Each row was made from one small tree. The marks that hang from a mark follow it in brackets, in alphabetical order. Every link used is in the known rows. Write each row's tree.
Known rows
vufu{mutumo}: [-4.46  4.53  2.67  0.44  1.19 -1.82  1.11 -1.82 -2.23  3.63 -1.02  1.45
  3.29 -3.53  3.22 -1.19  1.17  2.98  2.37 -2.44 -3.74]
pasil{boseg dapu luvivot{vufu} mutumo}: [ 2.66  3.06  0.78  1.04  1.43 -0.27  1.33 -1.99 -3.17  3.13 -2.28 -0.20
  1.77 -2.75  4.60 -2.06  0.30  1.09  5.53 -4.07  3.72]
vufu{mutumo{pasil{dapu}}}: [ 0.79  4.44  1.91  0.96  2.02 -2.04  1.92 -2.18 -2.34  3.25 -0.95  0.81
  3.22 -3.45  3.28 -3.43  0.38  3.37  3.33 -2.29 -0.99]
luvivot{pasil{mumuluz} vufu{boseg}}: [-3.29  4.00  2.61  0.44  0.94 -3.68  3.54 -2.05 -3.44  3.92  3.57  0.19
  0.97 -2.95  3.51  1.67  0.68  2.59  4.96 -5.60 -1.51]
luvivot{pasil vufu{mutumo}}: [ 1.71  3.94  2.07 -0.02  0.80 -1.91  3.56 -1.43 -3.29  4.27  0.63  0.84
  3.41 -1.60  3.23 -2.26  0.25  3.53  4.17 -5.68 -3.42]
boseg{pasil{luvivot{vufu}}}: [-3.53  4.48  2.10  0.64  0.68 -0.01  2.85 -2.55 -2.80  3.71 -3.06  0.57
  5.59 -2.92  3.90 -1.50  1.53  1.78  5.00 -4.18 -2.88]
mumuluz{pasil{boseg dapu mutumo}}: [-4.25  3.17  2.27  0.92  2.19 -1.57  0.71 -1.67 -2.63  3.09 -1.70  1.00
  4.80 -3.11  4.35 -1.78 -0.50  2.89  1.86 -0.73  1.90]
luvivot{pasil vufu{boseg mutumo}}: [ 1.75  3.96  3.52  0.10  0.50 -2.59  3.01 -1.28 -3.35  4.27  3.08  0.46
  3.14 -2.46  2.85 -1.53  0.87  3.63  4.84 -6.02 -3.76]
vufu{boseg mutumo{pasil{luvivot mumuluz}}}: [ 2.39  5.25  2.23  1.27  1.73 -3.01  0.83 -3.00 -2.07  3.69  0.49 -0.16
 -1.03 -3.72  3.24 -0.44  2.85  2.26  4.56 -2.96 -1.25]
pasil{dapu luvivot mumuluz}: [-5.49  4.23  0.63  1.25  2.21 -1.52  0.47 -3.51 -2.30  2.69 -1.92  0.46
  0.94 -3.43  4.22 -0.44  1.43  0.19  3.92 -2.16  3.86]
boseg{pasil{dapu luvivot mutumo{vufu}}}: [ 3.42  4.40  1.50  1.08  2.01 -0.16  2.18 -3.66 -2.21  3.67 -3.44 -0.40
  4.74 -4.54  4.08 -1.95  1.68  1.05  5.82 -1.72  2.51]
luvivot{vufu{boseg{pasil{mumuluz}} mutumo}}: [-2.82  4.30  3.87  0.43  1.36 -1.41  1.34 -3.19 -2.99  3.27  0.07 -0.48
  2.34 -1.87  3.52  3.79  2.18  2.66  6.27 -4.36 -5.14]
boseg{pasil{luvivot}}: [-6.40  4.92  2.58  0.79  0.90 -0.02  1.43 -2.83 -2.00  3.66 -2.61  0.91
  5.73 -3.72  3.53 -0.70  1.98  1.50  4.13 -2.22 -2.36]
mutumo{vufu{luvivot{pasil}}}: [ 1.13  4.87  2.54  0.84  0.81 -3.49  4.20 -1.46 -2.05  4.56  1.49  0.89
  4.08 -3.84  3.23 -0.55  2.16  2.32  3.29 -3.28 -3.26]
luvivot{vufu{boseg mutumo{pasil{dapu}}}}: [ 3.77  3.96  2.82  0.99  1.55 -2.69  2.70 -1.90 -3.22  3.37  1.02  0.09
  2.96 -3.42  3.31 -3.51  0.62  3.76  4.88 -4.62 -1.92]
vufu{boseg luvivot{pasil{mutumo}}}: [ 1.29  4.03  3.29  0.88  0.59 -3.67  1.36 -1.93 -2.10  4.49  2.47  0.16
  2.53 -5.14  2.90  3.34  2.31  2.48  4.56 -3.97 -2.92]
mutumo{vufu{luvivot{pasil{dapu}}}}: [ 2.05  4.32  2.19  1.08  1.44 -2.98  3.69 -1.99 -2.20  3.94  1.25  0.60
  4.46 -3.40  3.42 -1.40  1.66  1.76  4.13 -3.18 -0.03]
boseg{pasil{dapu luvivot mumuluz mutumo}}: [-1.62  4.08  0.82  1.14  2.49  0.00 -0.09 -4.71 -2.21  2.86 -3.86 -0.70
  1.87 -3.42  4.30  3.01  1.71  0.34  6.35 -1.93  3.20]
pasil{dapu luvivot mutumo}: [-0.35  3.72  0.57  1.12  1.80 -1.13  0.48 -3.02 -2.30  3.35 -2.97  0.47
  2.54 -5.10  4.02 -2.20  0.88  1.02  3.98 -2.20  3.74]
pasil{boseg luvivot mumuluz mutumo}: [-1.76  4.11  0.98  1.05  1.71 -1.27 -0.05 -2.64 -2.25  3.34 -1.62 -0.11
 -1.56 -3.23  4.43  2.60  1.60  0.64  4.60 -2.18  2.28]
vufu{boseg mutumo{pasil{luvivot}}}: [ 2.96  5.21  2.88  1.18  1.07 -2.51  1.34 -2.03 -2.10  4.05  0.51  0.42
  1.98 -4.51  2.87 -3.52  2.50  2.93  3.88 -2.95 -2.50]
pasil{boseg dapu mumuluz mutumo{vufu}}: [ 0.52  3.78  1.31  1.15  2.55 -2.23  1.85 -2.59 -2.60  2.99 -0.17 -0.51
 -0.48 -3.36  4.66  1.39  0.50  1.24  4.76 -1.49  4.05]
vufu{luvivot}: [-6.44  4.50  2.74  1.08  0.79 -2.77  1.42 -1.80 -1.74  3.63 -0.98  1.44
  3.92 -4.55  3.44  1.51  2.29  2.01  2.18 -2.39 -4.62]

Which tree is each row?
[-0.70  3.30  1.16  0.73  2.17 -1.73  1.12 -2.45 -2.85  3.20  1.45 -0.48
 -0.34 -1.96  4.10  3.13 -0.33  1.47  5.67 -3.09  4.39] => luvivot{pasil{boseg dapu mumuluz mutumo}}
[-5.93  4.05  1.60  1.18  2.05 -1.51  1.21 -2.52 -2.38  3.16 -3.02  1.65
  6.18 -3.58  4.08 -5.49  0.76  1.91  1.15 -1.05  2.21] => mumuluz{pasil{dapu luvivot}}
[ 0.57  3.80  2.34  0.72  1.34 -0.62  1.50 -1.21 -3.05  3.68 -2.64  0.97
  4.20 -0.37  4.18 -4.62  1.25  2.92  2.38 -3.29 -2.11] => mumuluz{pasil{boseg luvivot{vufu{mutumo}}}}
[ 1.72  3.76  0.54  0.75  1.00 -1.54  2.37 -2.33 -2.97  3.91 -3.20  0.49
  2.11 -4.67  4.20 -2.19  1.04  1.90  3.93 -4.32 -0.14] => pasil{luvivot{vufu} mutumo}
[-3.16  4.22  3.18  0.86  0.45 -2.14  1.96 -0.71 -2.07  4.00  2.17  0.83
  3.38 -2.04  3.29  2.04  1.62  2.02  3.98 -3.53 -3.09] => vufu{luvivot{pasil{boseg}}}
[-2.17  4.53  4.34  1.07  0.75 -2.87 -0.11 -1.90 -1.74  3.72  0.94  0.80
  2.93 -4.07  2.78  2.15  3.52  2.52  3.49 -2.93 -6.01] => vufu{boseg luvivot mutumo}
[-1.50  4.03  3.59  0.51  0.70 -2.44  1.94 -1.49 -3.05  3.67  1.01  0.71
  2.99 -3.53  3.23 -1.33  1.39  3.39  3.77 -4.65 -4.66] => luvivot{vufu{boseg mutumo}}
[ 2.16  4.52  2.71  1.22  1.63 -3.46  2.41 -2.31 -2.34  4.42 -1.06  0.68
  4.07 -5.96  3.86 -4.41  2.13  2.67  1.74 -1.09  0.24] => mumuluz{pasil{luvivot mutumo{vufu{boseg}}}}
[ 0.40  4.54  2.13  0.68  1.57 -2.80  0.95 -2.77 -1.98  3.81  0.55  0.32
  0.33 -1.41  3.14  4.22  2.76  1.99  4.52 -3.76 -3.66] => vufu{luvivot{pasil{mumuluz}} mutumo}
[-1.16  3.99  1.65  0.95  0.97 -0.91  0.51 -1.69 -2.23  3.72 -1.63  0.47
  1.40 -4.07  4.01 -0.51  1.24  1.38  3.89 -2.36  1.02] => pasil{boseg luvivot mutumo}
[ 0.94  4.84  3.05  1.45  1.65 -3.97  4.16 -1.80 -2.47  3.71  2.39  0.42
  3.75 -5.90  3.39 -4.44  0.80  3.16  3.47 -2.08  0.28] => mutumo{pasil{dapu} vufu{boseg}}
[ 1.44  4.25  2.87  0.75  0.68 -1.62  1.34 -1.98 -2.91  3.80 -0.32  0.41
  2.32 -3.38  3.37 -2.84  2.35  2.23  4.49 -4.88 -2.64] => pasil{luvivot{vufu{boseg mutumo}}}
[-3.92  4.10  2.89  0.94  0.94 -2.69  2.56 -1.76 -3.06  3.89 -0.85  1.25
  5.46 -3.88  3.88 -4.80  1.49  2.86  1.77 -3.43 -1.93] => mumuluz{pasil{luvivot{vufu{boseg}}}}
[ 0.12  5.12  2.72  1.10  1.17 -3.02  4.77 -0.57 -2.41  4.04  1.36  0.82
  2.77 -3.93  3.78 -3.52  0.50  3.43  2.62 -1.85 -2.02] => mutumo{pasil{boseg} vufu}
[ 1.29  4.59  3.22  0.93  0.63 -2.75  3.72 -0.65 -2.14  4.36  2.60  0.51
  3.28 -2.31  3.47  0.37  1.95  2.10  4.07 -3.25 -2.59] => mutumo{vufu{luvivot{pasil{boseg}}}}
[ 1.64  4.46  1.45  1.13  0.72 -1.56  3.74 -0.93 -2.98  3.79 -0.78  0.48
  2.17 -2.65  4.10 -4.04  0.68  2.47  4.07 -4.27 -1.07] => mutumo{pasil{boseg luvivot{vufu}}}
[ 1.26  3.98  1.70  0.90  2.16 -2.24  0.37 -3.26 -2.13  3.24  0.28 -0.02
  0.82 -1.04  3.38  3.53  2.23  1.38  5.26 -3.58 -0.41] => vufu{luvivot{pasil{dapu mumuluz}} mutumo}
[-4.78  3.92  1.88  1.24  1.28 -0.29  0.50 -1.71 -2.35  2.93 -0.81  0.73
  3.12 -2.85  4.06 -2.67  0.84  0.72  4.12 -2.15  3.23] => pasil{boseg dapu luvivot}
[-8.75  3.59  2.99  0.98  1.88 -1.59  1.27 -1.22 -2.62  2.88 -0.64  1.62
  6.07 -2.23  4.15 -2.99 -0.37  2.79  1.18 -0.75  0.79] => mumuluz{pasil{boseg dapu}}
[-2.19  4.24  4.51  0.37  0.63 -0.83  1.88 -2.26 -2.98  3.72  0.02  0.20
  5.23 -2.66  3.13  0.75  1.81  3.36  5.55 -4.58 -6.40] => luvivot{vufu{boseg{pasil} mutumo}}
[ 1.07  4.61  2.29  1.44  1.75 -2.44  4.24 -1.00 -2.51  3.44  1.15  0.47
  3.20 -3.61  3.96 -4.33  0.03  2.81  3.53 -1.70  1.28] => mutumo{pasil{boseg dapu} vufu}
[ 3.30  4.69  2.48  1.91  1.66 -2.90  3.52 -1.21 -1.97  3.48  0.63  0.18
  3.11 -3.34  3.91 -1.75  1.67  2.24  3.98 -1.85 -0.74] => mutumo{pasil{boseg dapu} vufu{luvivot}}
[-1.24  3.40  1.52  1.17  2.17 -0.81  0.11 -2.15 -2.47  3.16 -2.93  0.70
  4.08 -2.96  4.50 -3.31  0.43  1.75  2.57 -0.90  3.92] => mumuluz{pasil{boseg dapu luvivot mutumo}}
[-2.63  3.93  3.27  0.36  0.23 -3.20  4.02 -1.10 -3.41  4.29  3.57  0.79
  3.86 -3.71  3.13 -1.45  0.33  3.25  4.25 -5.72 -2.63] => luvivot{pasil vufu{boseg}}
[-2.34  3.21  1.42  0.53  1.73 -1.67  2.98 -1.78 -3.60  3.03  2.03 -0.21
  0.93 -0.32  4.30  0.95 -0.64  1.65  5.87 -5.06  2.73] => luvivot{pasil{boseg dapu mumuluz} vufu}
[-1.72  3.43  1.41  0.39  1.14 -1.94  4.00 -1.72 -3.49  3.60  0.86  0.84
  4.54 -2.51  3.70 -2.92 -0.86  2.55  4.38 -5.27  0.90] => luvivot{pasil{dapu} vufu}
[-0.22  3.48  1.18  1.19  1.61 -0.31 -0.04 -2.14 -2.39  3.12 -1.82  0.10
  1.86 -3.65  4.21 -1.32  0.71  0.79  4.66 -2.18  4.31] => pasil{boseg dapu luvivot mutumo}
[-1.52  3.80  1.59  0.46  1.53 -2.27  1.65 -1.94 -2.68  3.80  1.75 -0.11
 -0.81 -2.30  3.93  3.87  0.15  2.06  4.91 -3.28  1.19] => luvivot{pasil{boseg mumuluz mutumo}}
[ 3.86  5.04  0.92  1.57  1.93 -2.48  4.15 -2.33 -2.27  3.69 -1.28  0.50
  3.32 -4.87  3.87 -6.72  1.09  1.95  3.50 -2.00  2.69] => mutumo{pasil{dapu luvivot} vufu}
[-5.39  3.99  1.26  1.33  2.03 -0.76 -0.02 -2.72 -2.35  2.53 -0.83  0.14
  0.12 -2.02  4.43  0.51  1.22  0.05  4.71 -2.07  4.46] => pasil{boseg dapu luvivot mumuluz}
[-3.84  4.08  1.51  0.80  1.28 -2.00  3.08 -1.83 -3.00  3.75 -3.27  1.67
  5.71 -3.03  4.26 -5.46  0.83  2.72  1.08 -3.06 -1.67] => mumuluz{pasil{luvivot{vufu}}}
